What can hang from each mark:
mitik: fidoso sofif
baviv: kubaf rori
sofif: rori
pilome: kubaf
rori: baviv zutuf
fidoso: mitik
kubaf: baviv rapa
rapa: mitik
zutuf: rori

Known rows, with every way that one mark hangs from another:
fidoso{mitik{sofif}}: [  9  -7  42   4  14  -6   7   8  17 -22  33   9 -12  -4 -19 -20  30  12
  19  -5  27   3 -18  -1   0  43   0   9  -8 -12  30  10 -13 -22   7  22
  -1 -10  17  -3 -16   9   2  52 -15   5  21 -21  10   6 -32   2  10  23
   5   1  -3  -7   1  31  -7]
fidoso{mitik{sofif{rori{baviv{kubaf}}}}}: [ 26 -54  39  16  11  -6 -29  -7  29 -33  38   5  16  33  -5 -24 -11  20
  39  21  27  -9 -16  21  12  17 -44  -1 -14  -9  54  53  20 -54 -22  11
  11  -9  28 -12 -14  21 -13  37 -30  -6  -6 -14  -8 -20 -77 -18  32 -12
  -6 -22 -36  24 -16  36   6]
baviv{kubaf{rapa} rori{zutuf}}: [ 24 -47 -14   6   4  26  -6   1  -5 -50  23  21 -27  35  53  31 -30  -7
 -10  -1 -20 -72  -3  26  40 -36 -23  -3   1  28  26 -13  37   3 -51 -59
  33 -53   9  21 -27  22  -4 -32  13  27   3 -28  17  23 -31 -27  -9   4
  12  -8 -48  24 -47  24   5]
kubaf{baviv}: [-15 -15   5  10   6 -10 -13   3  -1   8  16  -8  19 -16  23  10 -20  -7
   5   5   5 -17 -18   5 -26 -26   4  23  20  -8 -10   0  -1  19 -12   5
  10  16   3 -20   3  13   8   6 -13  17   4  -4  14  -5  -6 -11  11   0
 -17   5 -16  10  17  -5   2]
baviv{kubaf{rapa{mitik{fidoso sofif}}} rori}: [ 36 -31  37  28  -9  29  14  14  27 -86  33  34 -16  13  51   4  -2   8
  45  11 -40 -42  22  32  48  19  26 -20  -6  19  34  29  16  -2 -51 -21
  23 -30  26  27 -43 -18 -37  18  19  -6   5 -70  39 -56 -79  -5  12  65
   6 -18 -41  24 -19  24 -34]
rori{baviv}: [ -1 -27   7  17 -19 -15  -4  -8 -13   5   4  10  -8   3  24 -17 -18  12
  -4   1   9   3  -6  11  -3 -23 -11   9  -7 -16  -5  13  12  13 -19   9
  21  16  19 -23  -1 -11  16  17 -30 -15 -23  15 -11 -15 -12 -18  16 -16
 -20  -7 -16  11  -3  20  23]
rapa{mitik{fidoso sofif}}: [ 13  15  63  29  12   0  29   9  34 -35   6   9   0  -9   2 -21  22  10
  35  20   0  14  22  13  -5  32  51 -21  -4 -10   4  37 -10  16 -10  24
 -15   7  25  -2  -3 -24 -16  49  13 -25   1 -47  31 -54 -40   0  19  45
  -9  -4  28 -14  16  20 -11]
baviv{rori}: [  1 -29 -16   8 -28  13 -11  -7  -1 -18   2   5 -19  15  19   6  -2  11
  17   0 -13 -19  -9 -16  20 -20  -4   0  -8  17  17  13   3 -22 -15 -21
  17 -15  16  21   1   9 -11 -12  -3  -1 -25 -31  -4   1   1  -3  -8   1
  -6   1 -20  14  -6   8   8]
pilome{kubaf}: [-10 -16   3 -16 -29 -16   0 -15 -24 -25  10  -3  -6  -5 -18  -7  -7 -21
  17  -7   7 -23  11  -3  21  -5  -6 -13 -14  23 -12  -2   4   7 -13 -12
 -18 -22 -15  -2 -20  15  15 -22 -13   6  29  -6  10 -10 -19  -8  16 -12
   2  -4 -16   7  13 -13 -10]
fidoso{mitik}: [  4   9   7   7  15  -2 -28   8   3 -11  -2  13 -14  -5 -21  -9  21   3
  10  -5  20   0 -21 -12 -10  14  -8   7   7  -4   9  -2 -13 -22  -2  10
   4  -2  12 -18  -3   6  13  19  -5  -1  16 -13  -1  21 -22 -14   6   0
  15  -1  -5  -5  12  11 -14]
rori{baviv{kubaf{rapa}} zutuf}: [ 10 -48   4   8  32  -3   2  -2 -15 -23  10  16 -15  19  39  15 -45 -10
 -32  17  -5 -60  -4  48   3 -35 -28   9  -6  -7  25  -8  34  12 -74 -25
  33 -32  11 -21 -10  -4  20 -21 -11  20  -4  10 -10   0 -26 -43  22 -12
   7 -31 -27  38 -19  35  11]
zutuf{rori}: [-13 -26   0  11  12   9   3 -10   1  -2   9 -13  10  31  21 -23 -13   4
   4  -4 -16  11  17   2  12   0 -13 -10  -5  -5  23  -3  23  -5  22  -9
  -2  -6   8  -2 -13 -17  -2 -23   9  -6  11 -31  10   6 -17 -18  -4  26
   6  11 -14  11 -18 -13   6]
rori{baviv{kubaf} zutuf}: [ 10 -58  -3  27   5  -3 -12 -19 -17 -10  10  21   1  19  27  -3 -37  -6
 -16  32   8 -31 -25  30  19 -40 -48  14  -6  15   2   2  28  -1 -54 -10
  38 -21  -3 -26  17  23  11   6 -11 -10 -12  49 -23  -2  -8 -23  28 -38
  -7 -18 -15  26 -21  20  24]
mitik{fidoso sofif{rori{baviv{kubaf} zutuf}}}: [ 25 -58  39  38   1  18   4 -25  30 -51  34  30  25  21  15 -13 -27   5
   4  37   9 -14  -3  35  10   2 -12 -20  -9   3  15  63  33 -13 -57 -17
   5  -5  37 -33   4  21 -22  44  16  -5 -23 -15  14 -33 -55 -20  46 -13
  -4 -10 -13  51 -40  16  35]
mitik{fidoso sofif}: [  9 -16  40  11  -5  11  43   2  22 -28  19  15  17 -13   1 -18  22   3
   8  12  -3   1  15  13   8  48  35 -11  -2  -6  -1  17 -10  -2  -2   2
 -15   8  25   3   4  11 -31  52  27  -7  12 -20  32 -50 -31   3  15  30
 -10  -5  22   1 -11  -2  -6]
sofif{rori{baviv{kubaf{rapa{mitik{fidoso}}}}}}: [ 30 -25  37  29   0   3 -15  11  19 -57   5   9  -6  19  34  -6 -39   3
  29   8 -17 -12  35  33 -12  -9  -9 -15  23  -2  25  66  23  16 -78 -28
 -12  16  40 -27 -35 -40 -27  14   4   0 -34 -51  24 -46 -82 -38  38  23
  13 -26 -54  45   4  25 -29]
zutuf{rori{baviv{kubaf{rapa{mitik}}}}}: [  4 -51  -1  30  28 -15   3   2   9 -46  20 -15 -10  40  67 -22 -50   6
  17   1 -34 -24  18  46  24 -25 -31   1   8 -12  48  14  31   6 -35  -6
  30 -16  13 -23 -45 -60   9 -10 -24   0  -4 -27   1 -16 -67 -53  26  23
   9 -23 -61  20 -14  26 -19]
sofif{rori{baviv zutuf}}: [  2 -42  25  23  13   4 -21 -15  -9  -7   5   7  -6  27 -13  -3 -40   8
 -15  31  25  12 -10   4 -23 -42 -29  11   7  -5   7  47  23  -1 -39  -6
  -2   3  46 -36  23  -1  26  -9  -8  11 -22 -13  -3  12  -9 -33  37 -14
   3  12  -8  19  -8  23  33]
rapa{mitik{fidoso sofif{rori{baviv}}}}: [ 15  -5  76  29  14   8  13   1  29 -45  15  19   8  25  -9 -26 -11  25
  45  26  18  32  21  10 -16  12  20  -7  14 -40  13 101   2  -6 -39  22
 -15  41  55 -40  -1 -27 -21  48  -5 -14 -25 -64  27 -68 -67 -17  58  25
 -18   4  -3  17   2  32   6]
baviv{kubaf{rapa{mitik}} rori{zutuf}}: [ 24 -26  16  28  15  13  -8   3 -14 -54  18  17 -37  24  54  30 -33   0
  15   3 -16 -51  -8  30  42 -54  -9  -8  13  27  41  -6  32   5 -58 -35
  31 -60  20   5 -29 -11  18 -19   9  15  -6 -50   2  11 -36 -33  -1  15
  26   1 -46   8 -28  51  -7]

Rows:
[ 15 -54  38  15  45 -13  33  10  14 -49  32  -7  14  59  64 -37 -34  17
  37   9 -32 -18  20  52  35  -2 -14   5   3 -18  67  23  40  -9 -35  -1
  23 -22  43 -11 -48 -50  -9  13 -19   4  -1 -46  10 -33 -80 -33  21  46
   0 -31 -51  16 -24  43  -9]	zutuf{rori{baviv{kubaf{rapa{mitik{sofif}}}}}}
[ 15 -37 -18  25 -22  20 -24 -23  -5 -27  12  12  -9  25  22   6 -32  -2
   2  12  -1 -56 -23  17  49 -44 -32 -19 -16  49  19 -12  39 -24 -36 -36
  41 -54   2   7   7  33  -4 -16   8  -9 -11   9   1  18  -6  -6  -5 -11
   4   9 -24  13 -34  10  19]	baviv{kubaf rori{zutuf}}
[ 23 -39  38  22  39   7 -29   9   4 -49  14  -5 -19  47  10  13 -65   3
  -5  20   5 -33  -5  36   8 -62 -29  -3  11 -17  40  48  34  12 -74 -17
   8 -21  43 -38 -26 -30  20  -4  -3  14 -16 -40   5  -8 -47 -47  50   7
  22  -1 -51  32  -6  50  -2]	sofif{rori{baviv{kubaf{rapa{mitik}}} zutuf}}
[ -9 -57   1  19  37  20  -7   1 -15 -26  34   9 -11   5  54  43 -47 -17
 -11  -9 -18 -61 -30   5  -3 -55 -21  17  30  -6  18  -4  23  23 -60 -42
  18 -15  35   3 -15  14  21 -41  19  30   2 -39  24   8 -18 -30   2  21
  -9  24 -36  33 -14  43  12]	kubaf{baviv{rori{zutuf}} rapa}
[-12 -49   5  31  -2   7 -24 -13  -8  -8  26   3  -5   2  37  17 -39 -17
  -9   6  -2 -47 -42  -8   0 -58 -23  21  24  21   4  -4  27   5 -38 -32
  37 -22  36 -18   9  23  23 -22   4  14  -6 -24  10  21   6 -21   8   1
 -19  23 -21  23   4  26  28]	kubaf{baviv{rori{zutuf}}}
[  3 -47  30  24  41  13  -7  22 -11 -30  24   6 -31  19  60  29 -54 -13
  13  -3 -13 -46 -35   1   1 -71  -3  17  43  -7  23   8  20  29 -56 -23
  15 -29  37 -15 -31 -22  31 -24   9  34  -3 -54  19   0 -33 -50  10  35
   5  26 -50  10   9  62  -5]	kubaf{baviv{rori{zutuf}} rapa{mitik}}
[ 11 -42  34  42   2   3   4  -1  13 -56  -1  11 -16  28  80 -26 -39   4
  21   4 -43  -1  24  46  17  -5 -14 -25   3 -20  28  38  24   9 -55 -22
  24   6  26 -38 -46 -54 -16  14  -8  -7 -19 -61  16 -54 -81 -54  25  40
   0 -32 -49  23  -7   6 -18]	zutuf{rori{baviv{kubaf{rapa{mitik{fidoso}}}}}}
[  0 -70  -6  21  19  -2   5  -5  -7 -54  27   8   0  42  79 -23 -47   4
  -2 -14 -41 -27  15  38  24 -18 -44  -3  -3 -21  49  -4  39   3 -39 -16
  35 -16  15 -11 -42 -20  -5 -25 -34  21 -11 -12  -4 -15 -51 -39  18  10
   5 -31 -57  38 -33   5  -7]	zutuf{rori{baviv{kubaf{rapa}}}}
[ 20 -23  37   5  40  28   2  -3  15 -49  27  -7 -10  25 -38 -13  16  10
   6  14  40  -2 -34  -2  -1   7 -11  -1   8 -12  38  49   2 -37 -14  12
 -14 -18  48 -18 -10  31  13  33  17  17  26 -41   8  36 -42 -13  22  12
  25  35  10  -7  -6  45  16]	fidoso{mitik{sofif{rori{zutuf}}}}
[ 22  -9  75  21  33  12  31  28  28 -62  29  22   7  22  11 -17 -31  19
  33  11   0  21  30  28 -14  17  28  -2  22 -38  38  85   4  13 -49   4
 -40  23  69 -17 -36 -40 -17  25  10   6 -29 -86  33 -77 -80 -30  52  51
  -8 -10 -29  23   3  37 -15]	kubaf{rapa{mitik{fidoso sofif{rori{baviv}}}}}
[ 14  -8  57   6  68  -6  32  38  12 -29  40 -27  11  -8  33   5 -18 -11
  38   3 -11 -30  -3  21 -14 -10  40  17  12 -41  29  11 -14  37 -17   5
 -12  -1  39  -1 -28 -27  10  22  -6  42  15 -56  39 -49 -56 -28  26  59
  -5   5 -44   1  16  55 -32]	kubaf{baviv rapa{mitik{sofif}}}
[ 15 -45  57  18  49   3  -9  -5   7 -30  42  10  -7  30 -20 -20  -7  13
  -5  28  51   0 -38   8 -11  -8 -39  18  -2 -32  34  59  10 -12 -34  26
   0 -15  59 -33  -4  21  20  39  -4  17   1 -32   0  29 -44 -30  46  -1
  -5  15  -2   2 -14  58  28]	fidoso{mitik{sofif{rori{baviv zutuf}}}}
[ 14 -26  37  -1  37  34  13  -7  15 -25  34 -11  11  35  -6   7 -11   6
  -8  25  19  -4   4   3  13  -3  -1  -5  -4 -17  21  39  19 -28  -4   1
 -25 -15  45   5   6  16  12   8  22  12  -6 -36  16  13 -24   4  25  11
  11  29  16   7 -31  24  18]	mitik{sofif{rori{zutuf}}}
[ 20   7  49   8  -1  24  17  -3  30 -35  18  17   9   5 -13  -4  -1   9
  16  14   6   4  23   3   6  41  18 -20   1 -12   8  69  -1 -18 -20 -12
 -42  22  38  -7 -23  10 -44  42  33  -7   3 -56  36 -39 -47  11  27  29
  -3   1  22  26 -12  -4  -1]	mitik{fidoso sofif{rori}}
[ 43  -4  56  17  30  15  32  22  29 -68  24  10   5   2  27  -6   6   2
  45  13 -24 -28  17  35  21  34  40 -19  -3  -9  36  21   4  15 -45 -18
 -11 -19  19   4 -45 -23 -30  43  23   4  19 -46  41 -64 -74 -11  20  47
  -2 -31 -18  11  -6  17 -46]	baviv{kubaf{rapa{mitik{fidoso sofif}}}}
[  9 -30  52  47  32  19 -13  15  -2 -48  11  21 -20   7  72  23 -42 -20
  16   3 -29 -47 -22  13 -11 -41  17   2  44  15   1  24   2  43 -73 -40
  10 -11  54 -29 -24 -16   9 -10  23  17 -11 -77  53 -17 -39 -52  26  59
   0  18 -44  14  15  43 -24]	kubaf{baviv{rori{zutuf}} rapa{mitik{fidoso}}}
[ 35   1  35   2  37   6  30  31  14 -61  36 -12   6  12  18  -3  -7  10
  34  10 -22 -27  16  34  34   6  10  -3   4 -11  52  -2  18   1 -18   7
   2 -34  12  17 -48 -30  -5  15   7  23  15 -35  20 -28 -51  -2  10  42
  10 -14 -21   8 -15  38 -36]	baviv{kubaf{rapa{mitik{sofif}}}}
[ 43 -13  50 -10  52  21   7  23  20 -64  44  -9  -4  35   4  12 -27   1
  18  29   4 -35  22  43  20 -17   4 -16   1 -14  61  31  27  -8 -44 -17
 -15 -46  39  -7 -23 -23   3   1  23  37   6 -44  24 -21 -65 -21  38  27
  32   7 -37  15 -34  46 -25]	baviv{kubaf{rapa{mitik{sofif{rori{zutuf}}}}}}
[  6 -34  50  23   2   6  14   1  21 -30  19  33   5  14   6 -24 -10  22
  20  20   8  16  29  13  -6  22  -3 -13   0 -23   6  84   5 -13 -30  14
 -19  36  59 -19 -11   5 -28  41  -1 -13 -21 -33  27 -49 -45 -10  45   7
 -34  -4  -2  25 -13   9  23]	mitik{fidoso sofif{rori{baviv}}}
[ 14 -55  36  33  67  20  14  24 -11 -47  40  -8 -18  23  58  13 -35  -3
  28   9  -1 -58 -31  19  19 -57  19  24  32 -14  38  25  22  23 -36  -6
  11 -38  57  13 -35 -25  23 -16  23  33   7 -57  29 -12 -48 -41  28  51
  -9  21 -36   6  -5  68  -6]	kubaf{baviv{rori{zutuf}} rapa{mitik{sofif}}}
[  19   -9   84    8   53   18   15   38   28  -57   41   -8   21    7
   21   16  -20    1   47    8  -14   -8   25   14  -23    6   39    2
   30  -21   32   70  -10   11  -36   -8  -33   33   51  -13  -44  -39
  -20   27   20   26   -5 -100   60  -49  -80  -24   46   64   -3   20
  -38   25   17   15  -36]	kubaf{baviv rapa{mitik{fidoso sofif{rori}}}}
[ -5 -33  19   1  -3 -20 -25  16 -15 -52  30  -9 -20   4  43   6 -45 -20
  52 -17 -15 -46  -9   3   5 -44  -5   0  21  27  20  21  -5  22 -43 -26
  -4 -43  30  -3 -61 -20  13 -45 -12  22   6 -70  31 -15 -68 -39  18  29
  -5   1 -89  19  20  37 -46]	pilome{kubaf{baviv{rori} rapa{mitik}}}
